In the rows, zero is written as 128.
Known rows, with every step that occurs
pizuto mato: [156 109 137 162 147 125 129 137 102 106 123 119 125 108 139  96 155 131
 116 115 109 172 110 151 132 128 150 123 122 108 172]
kape savi mato pizuto: [132 114 146 137 142 150 117 145 148 149 106 100 132 104 134 183 121  84
 144 136 152 111  85 160  92 130 113 173 139 109 153]
miki zemuto savi mato zufir sufa puzov: [141 114 148 125 102  99 136 101 118 197 143 185 161 142 118 129 118 107
 122 136  89 120 169 149 130 126 118 126 144 146 110]
kape savi mato miki zemuto: [130  72 141 130 157 140 124 134 134 195 115 119 147 130 140 159 124  65
 149 125 146 126  95 139  96 123 113 138 136 117 155]
zufir sufa puzov gekozol: [130 128 113 133 124 102 156 125 128  75 177 126  92  85  93  94 151 105
  91 140  88  89 123 109 156 147 151 115 122 160 127]
zemuto savi mato miki: [134 121 153 111 146 142 135 140 129 186  69 137 152 157 113 127 131 137
 170 153 156 132  67 124 133 125 111 154 151 117 126]
miki zemuto savi mato: [154 130 158 141 108 116 132 110 112 189 148 182 151 154 137 120 124 109
 127 143 115 131 141 167 119 123  97 129 143 126 112]
pizuto mato miki nogam: [118 113 115 159 177 134 127 131 103 137  84 124 122 121 120  84 159 135
 127 107 144 164  76 133 136 132 148  98 119 105 163]
zemuto miki mato: [116 172 111 138 127 168 125 141 116 110 150 123  62 150 148 119 117  99
 142 106 136 121 144 138 136 127  96 100 112 114 122]
miki mato zufir gekozol puzov sufa: [ 99 138 148 145 147 129 120 125 142  90 134 141 105 114 105 150 106 181
 122 107  96 126 243  93 112 119 151 111 113 138 108]
zemuto miki mato zufir sufa: [ 98 149 107 112 118 162 133 135 124 115 149 124  55 142 131 134 103 109
 149 107 110 104 163 118 137 119 122  88 111 126 121]
miki zemuto: [153 138 139 152  85 114 127 107 108 147 191 177 118 147 167  96 128 103
 106 134 115 139 131 167 117 125 116 107 125 130 123]
zufir mato: [110 125 129 150 131 134 135 159 133 112 147 117 204 122 136  94 136 133
 108 131  53 122 158 141 124 136 153 138 124 124 134]
mato miki zemuto savi: [123 132 137 142 115 133 135  98 115 198 128 163 127 176 148  81 138 105
 156 139 150 134  46 136 120 123 124  91 142 129 128]
savi mato zufir: [109  84 127  89 127 122 113 141 140 132 103 144 157 128 137 167 104 147
 141 115 106 136 141 107 143 115 157 170 125 127 148]
kape savi mato zufir gekozol puzov: [129  72 151  95 153 129 118 136 146 169 109 102 154 119 117 197 100 108
 154 133 129 114 165 129  93 123 127 179 146 125 147]
pizuto mato savi kape: [163  93 126 118 142 119 144 106 112 141  96  73 172 101 121 147 158 144
 118 120 147 182 116 144 135 120 140 121 132 119 128]
zufir gekozol: [129 154 160 119 133 139 123 125 125  77 186 127  72 131 119  95 133 172
 130 176  93 119 154 114 128 130 147 153 119 130 104]
puzov nogam: [109 123 106 116 110 124 101 154 129 120  96 149  84 154 157 115 115  93
 125 165 152 108 150  99 145 147  96  83 113 119 125]
kape savi: [163  98 150 124 122 143 141 151 133 159 132 101 102 125 152 142 122  91
 144 152 164 138 104 148  86 129 109 154 137 113 149]
mato pizuto: [119 212 132 164  80 150 110 119 142  80 132 121  95 115 149 128 133 135
 131 147 155 103  29 173 118 136 137 152 133 115 133]
zemuto miki nogam: [118 182  87  98 115 160 127 147 114 126 140 131  55 158 136 124 111 109
 141 137 166 109 106 142 147 133  78 125 117 109 107]
savi mato miki: [101  99 118 124 161 139 107 136 130 142  99 134 159 141 136 130 137 113
 146 112 140 131  56 112 149 124 140 135 122 123 150]
gekozol puzov sufa: [161 146 118 141 112  93 105 120 128 107 160 125 164 127 121 173 122  99
 114 123 147 114  97 137 129 130  97 120 143 147 131]
pizuto mato zufir gekozol puzov: [130 101 145 125 148 111 121 112 115 111 119 118 138 111 112 126 127 168
 132 116  75 151 176 126 125 120 179 139 136 125 163]
zufir sufa puzov: [137 114 115 125 112 106 137 133 121 104 163 123 114 103 104  97 148 101
 102 137 107 107 114 124 160 147 144 109 115 163 125]
zemuto savi kape: [188 149 164  85 106 116 151 138 120 184 107 105 148 138 131 166 123 164
 164 163 175 151  90 148 123 126  97 139 149 132  74]
puzov sufa: [152 129 119 144 109 111 137 141 137  83 191 147  86 106 136 154 131 105
 104 151  96 133  88  92 133 115 127 109 110 134 126]
miki nogam puzov sufa: [138 143  96 117 127 116 140 155 142 116 128 151 105 120 103 123 124 153
  87 140 190 110 143 113 123 138  76 136 113 128  98]
sufa puzov: [152 147 113 137 101  91 116 127 123 120 128 140 154 131 148  94 139 114
 107 115 136 150 132 137 158 153 132 170 134 150 134]

Rows
[130 132 134 132 140 144 142 121 133 128  97  89 148 115 122 153 138 169
 114 109 187 162 181 125 121 124 111 104 113 130  76]	miki mato savi kape
[165 113 113 127 100 102 143 136 153 106 174 137 132 120 128 121 131 113
  95 133 147 109 117 102 114 124  97 132 126 147 132]	nogam puzov sufa
[120 163 103 107 123 164 135 121 123 132 132  90  96 145 136 154 119 109
 144 109 163 126 147 134 139 120  88  98 118 122  89]	zemuto miki mato savi kape
[137 105 139 170 156 125 133 105  98 169 108 142 141 133 132  80 159 109
 136 111 111 164  78 147 125 123 148  87 135 112 166]	pizuto mato miki zemuto savi
[142 165 108 146 117  85 142 116 133  78 151 144 121 106 132  88 144 118
  92 117 110 125 146 116 152 153 141 180 143 146 139]	sufa puzov gekozol
[106 158 128 148 130 143  96 132 143  97 110 131 147 108 132 161 131 124
 127 122 133 106  66 153 139 131 134 167 125 116 142]	savi mato pizuto
[115  86 126  74  85 122 146 130 138 119 142 131  89 121 124 138 103 156
 143 146  93 116 132  96 131 115 181 117 121 146 135]	mato zufir sufa
[159 114 117  65  94 124 150 100 134 155 109  64 171 129 133 177 137 156
 131 152 201 160  97 129 135 119 112 136 137 138  71]	mato savi kape
[138  88 134 129 130 116 133 127 114 121 106 126 127 110 138 118 129 154
 131 110  87 172 141 128 127 116 181 133 127 114 177]	pizuto mato zufir
[103 133  96 120 141 139 130 131 133 156  88 136 119 160 125  80 138 143
 137 126 214 120  54 111 127 137 109 113 124 126 124]	mato miki nogam puzov
[103 158 108 115 115 162 127 135 125 119 139 129  66 151 148 133  99 115
 153 103 121 119 166 123 133 118 117 107 116 119 124]	zemuto miki mato zufir
[101 199 144 202 130 163 114 132 139  75 112 130  94 105 133 120 135 155
 114 107 155 122 133 157 108 136 128 113 110 113 120]	miki mato pizuto
[ 91 123 131 158 141 133 138 127 129 173 134 139 221 150 131  79 141 113
 126 127  55 114 129 140 117 131 151 102 137 130 128]	zufir mato miki zemuto savi
[112 160 103 121 122 175 135 123 124 124 130 105  80 155 134 126 122 103
 142 116 157 123 148 131 137 122  91 106 120 115 110]	zemuto miki mato savi
[130 103 129 176 156 123 127 104  98 150 124 140 137 128 142  77 161 104
 125 101 107 165  78 148 129 123 157  81 125 115 173]	pizuto mato miki zemuto
[136 160 149 130 141 111 107 110 130  77 197 122 114 123  93 144 126 148
 120 161  93  96 159 113 127 130 125 138 133 148 101]	zufir gekozol puzov sufa
[103  96 131  90 146 109 103 124 146 112 132 140 161 116 103 192 101 152
 134 125  74 109 173  88 141 114 157 164 128 142 129]	savi mato zufir gekozol puzov sufa
[106 127 142 142 127 141 130 141 137 109 106 143 100 125 139 124 109 178
 128  99 128 151 207 110 113 121 152 117 111 125 125]	miki mato zufir
[ 99 140 152 139 145 136 118 125 137 100 119 135 112 126 112 133 107 192
 130 105 115 130 243 109 110 124 151 123 118 135 111]	miki mato zufir gekozol puzov
[131 143 109 123 114 102  79 128 122 134  94 127 163 160 137 146 111  92
 128 132 187  95 142 142 137 152  76 101 144 137 130]	gekozol puzov nogam
[153 137 119 126 113 111 165 126 153  81 165 132 113 118 127  82 135 138
  99 131 156  93 131 117 106 135 106 166 144 135 144]	nogam puzov gekozol
[130 113 148  91 134 115 153 133 141 157  85 143 142 122  87 148 117 148
 149 153 105 110 145 106 139 127 134 175 156 136 121]	zemuto savi mato zufir sufa puzov gekozol
[131 101 140 130 149 103 123 111 120 102 135 123 131  98 104 143 126 156
 124 119  56 147 176 111 126 115 180 126 131 129 158]	pizuto mato zufir gekozol puzov sufa
[ 90 110 107 120 174 141 107 144 130 146  81 142 149 138 120 134 134 130
 137 113 161 127  73 111 152 130 125 134 116 117 133]	savi mato miki nogam
[117 111 117 104 126 128 148 128 142 145 120  70 252 116 121 146 139 148
 109 137  91 132 162 133 128 128 142 136 134 136  87]	zufir mato savi kape
